What can hang from each mark
Z: F
B: Z
F: A B C N X
W: A F X
A: F
X: F
N: J
C: B

Each row was made from one small tree. The marks that hang from a mark follow it in brackets, in alphabetical order. Every link used is in the known rows. Write each row's tree.
Known rows
N[J]: [  7.5  25.3 -15.8  -2.3 -14.3  -0.2  -8.4  -3.1 -26.4 -26.3  -3.8   7.6
  -1.3  -9.9  24.8   7.4  10.7  -5.2  11.1  -8.1 -10.8 -18.8 -32.2]
Z[F]: [-22.0  17.3 -15.9 -10.2   5.5  -2.3  19.3   6.4 -30.2  -7.0  -3.8  -4.4
   9.2 -20.3   8.2   4.5  11.7  -8.8  -2.0 -32.4  -0.7  -7.3 -23.7]
W[A X[F[B N[J]]]]: [ -6.2  26.9 -15.5   2.8   0.7   4.1   4.9 -12.3 -32.6   7.6  -8.0   3.0
  -9.0  16.0   6.9  33.0  19.6  -6.1   9.6 -19.8  22.2  -7.7 -40.3]
B[Z[F[A C N X]]]: [-36.9  -8.9 -24.1   5.1  12.3  -9.4  19.7   8.7  -7.6  -7.6  -4.7  -5.1
  22.7  10.8  14.5  -2.7 -10.6   3.1 -17.0 -25.9  -7.5  -1.0 -50.5]
W[A X[F[C[B]]]]: [-12.8  36.1 -20.9  -8.1   5.5  -5.4  15.8   5.4 -28.2  18.7  -0.2   1.2
 -15.9  17.9  13.8  33.8  24.2  -9.9  13.4 -22.2  27.2  -3.0 -41.2]
F[C N]: [ -5.5  26.8  -8.9  -5.0   8.2 -15.8   2.4  20.0  -8.1 -22.9  -3.8  -8.5
  23.8  22.6  37.9 -14.0 -14.9  -4.7 -11.4 -32.5  -2.7 -14.0 -53.0]
W[A F[C] X]: [ 15.3  42.8 -28.9 -30.0   6.0  -9.4  17.2  -4.9 -51.2  25.6  -5.4  -3.4
   0.6  24.8  28.7  38.6  21.7  -4.5  12.7 -33.0  23.9 -15.7 -48.8]
A[F[C[B] N[J] X]]: [ -4.9  22.5   0.2 -14.0  -3.7 -17.9  10.4   8.1 -17.3 -20.4  26.2 -43.4
  -5.6  28.2  26.2  10.3 -19.1  -2.6  -9.8  -8.9  -2.7 -22.6 -45.6]
W[F[B[Z] C]]: [  2.9  33.1 -25.6 -20.4  -8.2   2.2  -6.5 -12.9 -35.1   1.1  -5.6  -4.6
  -1.2   3.1  27.6   4.7   7.6   0.1  -4.2 -35.1  -2.8  -7.0 -46.2]
B[Z[F[A N]]]: [-39.5  -3.8 -29.1  11.1   4.4  -2.2   6.5   1.6 -19.8  -7.0 -11.3   3.9
  21.4  -6.0   7.4  -4.5   0.3  -1.2  -9.1 -20.5  -8.2  -8.6 -40.3]
X[F[A B C N[J]]]: [ -9.2  21.7 -10.4   9.8  -3.1   3.7   0.5 -13.7   3.0 -15.3  -1.6  -1.0
   3.1   9.0  14.1  -7.2 -16.6  -7.9   0.1 -31.8   7.1   9.0 -48.5]
X[F[A C[B[Z]] N]]: [-30.0  27.8 -19.8   9.7  -4.0  -5.6   3.8  -1.9   3.8  -4.1   7.2  -5.2
   2.3   7.7  13.6 -12.3 -13.4  -8.6   4.4 -23.9   6.5   3.3 -46.9]
X[F[A C[B] N]]: [-22.7  34.6 -15.2   6.0  -2.2  -6.8   6.2  -0.1   3.0  -5.9   9.1  -8.7
   1.3   8.1  15.0 -12.4 -14.3 -11.8   7.8 -26.8   9.3   4.4 -44.5]
W[F X]: [  6.4  44.3 -25.7 -26.6  -4.9  -3.8   6.3 -18.4 -60.1  13.5 -12.4  -7.8
  -5.4  -6.5  19.9  14.9  22.6 -11.1  27.0 -23.9   8.9 -27.0 -32.0]
B[Z[F[N]]]: [-39.8  -0.6 -25.6   6.5   1.5  -3.5   3.9   4.2 -24.8  -9.1  -7.3   4.3
  16.1 -11.3   8.9  -1.7   6.9   0.8 -12.3 -19.1 -11.6 -16.6 -35.3]
W[X]: [ -9.9  27.9 -18.5 -10.5   4.2  -3.9   4.7   3.6 -40.7  -2.4 -18.1  -0.7
  -5.0  -0.4  19.6  10.0  21.6 -13.2  18.5 -17.3   8.4 -17.0 -33.9]
W[A X[F[C N[J]]]]: [ -5.1  27.8 -17.1  -2.6   6.0  -8.0  14.9   0.0 -25.1   8.8  -2.7   5.1
  -2.3  21.3  16.1  31.7  13.1  -5.8   9.7 -21.6  22.9 -12.7 -44.6]
A[F[C]]: [-11.0  19.2 -13.1 -21.8  -1.0 -12.7   8.7  11.0 -24.6 -13.8  17.5 -18.8
  -5.4   6.6  26.5  10.7  -2.4  -7.2  -1.4 -16.0   7.1 -24.1 -35.3]
C[B[Z[F[N]]]]: [-36.1  30.9 -21.5   4.6  -7.2  -2.3  -7.9   8.9 -25.5  -0.8  -2.0 -13.5
  -6.4  -6.6  11.1  -1.3  14.8  -8.0  -8.0 -11.3 -10.8  -4.9 -33.9]

Which tree is each row?
[-11.2  26.7 -17.0   1.4   4.0   3.8   7.0  -9.7 -32.6  10.4  -8.4   0.3
  -8.1  17.8   6.5  29.8  20.3  -6.4   9.5 -23.6  25.0  -4.5 -40.1] -> W[A X[F[B N]]]
[-21.2  10.6 -14.3  14.8  -2.7   9.1 -22.8  -6.5 -20.7 -20.9 -17.8  -5.9
  11.5  11.7  16.6 -10.7  -1.9   1.1 -18.4 -22.4 -11.1  -5.0 -47.9] -> F[B[Z] N]
[-19.5  16.5 -10.1 -18.9  -0.8 -14.7  13.8  12.7 -18.9  -9.1  26.2 -37.5
 -15.7  21.4  23.5  13.9  -6.1  -1.2  -6.8  -9.5   0.6 -14.0 -41.7] -> A[F[C[B[Z]] X]]
[  3.2  25.2  -3.9   6.1   7.7 -15.2  14.1  12.3  10.8 -22.6   2.3 -35.9
  16.7  51.7  33.7  -9.4 -36.2  -3.0  -8.5 -21.9  -6.0  14.0 -70.7] -> F[A C[B] N[J] X]
[-37.8  -3.8 -27.7   6.6   9.1  -7.6  10.9   9.1 -12.0  -5.6 -10.8   4.5
  22.7   1.8  14.6  -4.0  -5.0  -1.4 -15.1 -26.0  -6.2  -4.9 -47.2] -> B[Z[F[A C N]]]
[ 13.9  46.4 -21.2 -27.7  -3.1  -7.3  17.4  -0.9 -32.0  11.3  19.4 -24.7
  -3.0  34.4  30.0  29.8   6.3   7.0   1.7 -30.8  10.7   1.0 -51.2] -> W[A F[C[B] X]]
[-19.7  25.3 -17.9   1.5   3.6  -3.6  10.2 -10.1 -26.5   2.1 -12.7  -1.6
  -1.9   0.1   8.6   1.7   6.0 -14.4  24.5 -20.5  15.0 -12.2 -35.7] -> W[X[F[A N]]]
[-11.1  28.4  -9.9   1.2  -7.8  -8.8   4.9  -3.1  -4.3 -17.9  11.5   3.7
   2.3  -2.9  19.4  -3.6  -9.0  -5.2   4.6 -24.4   1.2 -15.7 -39.5] -> X[F[C N[J]]]
[ 12.6  34.4 -19.5 -16.5  -4.4  -4.3  12.7 -14.7 -39.0  -1.3  16.7 -23.8
  15.4  29.4  21.6  21.9  -1.0  10.0   5.3 -27.4   6.6 -13.8 -46.7] -> W[A F[N X]]
[-26.8  18.2 -18.8  -0.4  -5.3   4.7  -1.3  -6.6  -6.3  -4.4   4.4   7.4
 -13.6  -6.7  12.9  -0.3   5.1  -2.9  -2.9 -29.5   3.8   4.4 -39.8] -> X[F[B[Z] C]]
[ -6.2   7.4 -10.7   3.6   7.1  14.4   9.5  -9.2  -7.4 -19.4 -11.5 -27.0
   2.7  29.2  15.9  -3.2 -11.1   1.1   2.2 -29.2   3.9  31.1 -54.3] -> F[A B X]
[ -3.5  14.1  -8.7  -9.8   5.0  -3.8  10.8   7.0 -20.3 -10.9  16.4 -26.4
   3.6  40.7  22.0  27.2  -3.9   5.5 -14.4 -22.7  14.2  -3.6 -50.5] -> W[A[F[B C N X]]]
[ -2.7   1.1  -0.9   6.5   6.5  -5.4  -0.9   2.7   1.6 -28.7  -6.2 -20.2
  12.2  44.3  31.9  -1.9 -24.6  10.5 -32.6 -27.7 -15.6   6.4 -70.0] -> F[B[Z] C N[J] X]
[ -2.0  11.7  -1.2 -15.1  -0.2 -18.8  14.5   6.0 -16.5 -25.9  23.5 -34.9
   4.0  26.6  27.9  10.4 -22.2   0.9  -8.3 -12.8  -1.9 -26.8 -45.8] -> A[F[C N[J] X]]
[-10.2  35.1 -14.2   6.1   8.9 -11.9   1.4  18.4   3.1 -12.6  -8.9 -20.6
  21.4  36.2  33.5 -19.0 -22.8 -12.5  -7.3 -28.5   2.9   8.9 -63.2] -> F[A C[B] N]
[  6.4  43.9 -21.3 -20.1  -3.2  -7.4   3.2 -19.4 -57.6   8.8 -13.4 -13.8
   6.2   2.2  19.8   7.5  11.0 -10.0  20.3 -26.3   5.4 -32.6 -38.4] -> W[F[N] X]
[  6.4  30.0 -19.2 -12.5  -4.4  -3.6  12.1 -20.4 -30.1  -8.7   4.8 -27.9
  19.8  17.6  20.5  -5.5 -16.5   2.0  15.1 -29.0  -1.1  -9.3 -46.5] -> W[F[A N X]]
[-36.5  28.3 -23.1   7.9  -6.0  -0.6  -5.2   6.6 -21.6   0.5  -4.5 -13.7
  -2.7  -2.6   9.8  -3.2  10.3  -9.1  -5.4 -11.9  -8.1   0.6 -38.0] -> C[B[Z[F[A N]]]]
[-15.5  16.2  -9.9 -13.6  11.9   1.2  18.4  10.6 -20.0  -4.9 -11.0  -8.1
   6.7  -4.2  15.5   4.9   5.3  -8.4 -20.0 -45.9   2.8   9.5 -37.2] -> Z[F[B C]]
